Every row comes from one small tree of marks. The marks that hang from a mark follow it in brackets, in the order of their numbers. Every link used is in the known rows. Which tree was each row made from?
In the rows, zero is written as 128.
Known rows
q_163{q_21 q_303}: [182 144 135  42 122 180 168 119 150  75 157 133 136 142 106 136 108 148
 129 140  66 166]
q_961{q_163}: [160 159 104  74 123 138 141 160 135  96 139 136 129 145 122 103 129 104
 144 159  84 173]
q_21{q_163{q_133 q_303{q_733} q_961}}: [189 171 157 105 123 148 180 104 155 128 150 116 160 161  83 152  76 156
 110 120 114 140]
q_163{q_133 q_303{q_733} q_961}: [180 185 129  87 121 153 148 105 160 115 138 111 148 158  76 143  97 139
 105 111  90 133]
q_733{q_303{q_680}}: [180 119 121  37 134 138 134 159 163 141 163 117 151 137 111 145 105 134
 133 150 106 183]
q_163{q_133 q_303{q_680}}: [187 166 135  60 123 133 148 130 180 119 150 115 169 137  91 142 111 125
 139 155  91 180]
q_961{q_163{q_21 q_133 q_303}}: [174 178 105  62 116 160 186 135 138 101 146 126 134 155 101 143 152 127
 135 169  37 162]
q_303{q_163{q_133} q_680}: [175 168 124  66 151 123 133 147 176 148 138 123 173 138 135 113 164 133
 158 162 136 187]
q_961{q_163{q_303{q_680{q_733}}}}: [161 161 101  92 115 101 132 126 160 134 137 122 113 145 143 107 122 125
 147 155  80 165]
q_733{q_303{q_163{q_21} q_680}}: [177 121 113  29 161 153 155 157 162 167 153 122 148 134 161 138 156 171
 148 161 111 182]
q_680{q_303}: [171 131 114  43 110 173 166 151 149  97 169 134 156 140  96 125 108 124
 124 125 120 183]
q_733{q_303{q_163}}: [161 132 106  51 139 162 168 169 154 139 143 139 152 147 127 128 144 141
 131 145 128 176]
q_680{q_303{q_163{q_133 q_961}} q_733}: [159 172  86  86 140 166 164 128 139 150 153 122 164 155  93 116 176 138
 111 117 156 161]
q_680{q_303{q_163{q_21 q_961} q_733}}: [167 152 103  57 154 178 162 118 154 150 145 121 139 148 149 121 145 186
 118 105 127 148]
q_303{q_163{q_21 q_133} q_680 q_733}: [182 169 131  57 161 125 135 109 168 163 138 123 144 152 171 131 176 176
 162 151 109 165]
q_961{q_163{q_133}}: [164 176 103  76 119 137 151 155 133 105 143 130 146 155  93 122 153  97
 140 168  77 172]
q_133{q_163}: [163 127 140  75 119 136 152 144 138  73 131 139 168 130 126 128 116 123
 122 143 126 177]
q_733{q_303}: [172 118 120  42 124 169 158 161 143 108 165 132 149 152  88 145 114 126
 120 140  99 172]
q_680{q_303 q_733}: [165 130 105  64 107 162 158 123 132 104 174 138 135 155  97 117 130 130
 116 115 122 174]
q_680{q_303{q_163{q_21 q_133}} q_733}: [169 152  99  54 132 176 187 115 126 135 170 138 145 164 119 130 205 160
 130 134 122 171]
q_133{q_163{q_21 q_961}}: [175 134 132  67 150 161 146 129 127  79 133 116 169 123 119 137 124 149
 106 133 113 159]
q_163{q_21 q_133 q_303}: [190 162 137  45 123 180 182 114 147  85 161 127 153 152  78 152 135 137
 121 148  60 167]

Which tree is each row?
[185 175 114  58 183 148 126 131 161 155 137 103 175 127 129 122 172 155
 142 154 122 171] | q_303{q_163{q_21 q_133 q_961} q_680}
[184 177 121  93 138 130 124 101 159 136 150  99 155 141  77 133 121 131
 115 127 106 154] | q_163{q_133 q_303{q_680{q_733}} q_961}
[176 180 116  61 170 179 147 130 141 123 141 118 168 138 105 119 176 145
 127 145 113 161] | q_303{q_163{q_21 q_133 q_961}}
[177 158  98  60 168 140 141 167 166 188 140 102 181 133 105 139 157 147
 124 150 133 171] | q_733{q_303{q_163{q_133 q_961} q_680}}
[172 149 135  54 161 126 124 113 172 156 135 127 124 143 199 114 149 186
 162 144 114 166] | q_303{q_163{q_21} q_680 q_733}
[151 141  97  74 124 160 167 132 144 132 157 145 139 153 137  99 161 147
 133 124 154 175] | q_680{q_303{q_163} q_733}
[192 154 128  52 154 157 129 118 171 118 149 100 153 116 112 132  92 156
 123 137  83 160] | q_163{q_21 q_303{q_680} q_961}
[166 161 107  74 118 112 140 153 176 128 130 117 133 130 139 113 105 120
 153 164  76 172] | q_961{q_163{q_303{q_680}}}
[169 146 138 101 129 104 129 116 181 135 105 102 158 121 154 142  73 166
 112 115 123 145] | q_133{q_163{q_303{q_680 q_733} q_961}}
[186 131 158  94 123 116 163 104 165 128 166 130 139 143 129 127  82 152
 146 145 128 177] | q_21{q_163{q_303{q_680{q_733}}}}
[173 143 140  87 129 149 161 100 148  90 118 114 144 138 139 152  95 178
  99 113  91 136] | q_133{q_163{q_21 q_303{q_733} q_961}}
[183 153 127  55 142 189 154 119 151  85 154 113 145 133  89 130  96 145
 108 124  76 151] | q_163{q_21 q_303 q_961}
[171 160 113  57 173 181 139 133 146 115 136 125 154 133 135 101 149 153
 127 133 120 163] | q_303{q_163{q_21 q_961}}
[173 129 144  63 115 158 184 125 146  68 135 129 156 130 133 148 113 150
 117 146  88 166] | q_133{q_163{q_21 q_303}}
[173 141  97  41 173 190 161 153 139 142 146 119 152 140 121 135 150 167
 116 137 110 154] | q_733{q_303{q_163{q_21 q_961}}}
[176 167 125  48 155 170 165 131 140 114 148 137 159 151 123 126 185 146
 143 158 105 177] | q_303{q_163{q_21 q_133}}
[163 140 145  97 101 128 169 115 160  90 118 135 145 145 149 146  88 155
 115 120 107 153] | q_133{q_163{q_303{q_733}}}
[165 177  97  79 139 161 167 133 160 163 139 120 166 158 116 126 153 157
 112 108 148 149] | q_680{q_303{q_163{q_133 q_961} q_733}}
[171 155 103  74 130 121 139 112 144 128 148 119 103 146 151 117 140 148
 150 164  58 163] | q_961{q_163{q_21 q_303{q_680{q_733}}}}
[175 165  91  45 155 193 182 142 142 138 158 116 179 138  96 131 178 156
 115 132 128 165] | q_680{q_303{q_163{q_21 q_133 q_961}}}
[172 167 132  85 125 156 137 110 166 110 135 114 134 151 106 127  72 147
 108 102  95 137] | q_163{q_303{q_733} q_961}
[184 168 142  75 115 112 141 106 184 139 143 114 147 154 119 147 108 149
 139 134  87 163] | q_163{q_133 q_303{q_680 q_733}}
[153 147 110  65 121 151 171 136 166 144 141 142 141 157 158 115 137 165
 137 113 142 165] | q_680{q_303{q_163 q_733}}
[187 138 169  88 118 110 166 108 185 142 149 127 143 144 153 138  55 173
 148 136 120 166] | q_21{q_163{q_303{q_680 q_733}}}
[184 164 129  46 165 140 140 134 163 148 147 123 163 136 148 124 181 156
 161 171 112 184] | q_303{q_163{q_21 q_133} q_680}
[177 122 141  79 128 119 155  96 148 106 136 120 140 131 157 145 130 167
 128 145  99 170] | q_133{q_163{q_21 q_303{q_680{q_733}}}}
[171 145 125  63 162 131 122 108 151 142 148 132 124 139 178 100 170 165
 159 154 123 176] | q_303{q_163{q_21} q_680{q_733}}
[175 185 122  72 168 165 144 105 143 141 135 119 146 157 130 126 168 169
 125 125 111 143] | q_303{q_163{q_21 q_133 q_961} q_733}
[156 174 117  91 158 145 121 124 166 139 119 125 141 149 150  99 123 153
 126 111 139 147] | q_303{q_163{q_961} q_733}
[165 184 110  81 161 160 139 145 153 131 132 119 176 141  94 111 159 125
 123 139 138 164] | q_303{q_163{q_133 q_961}}
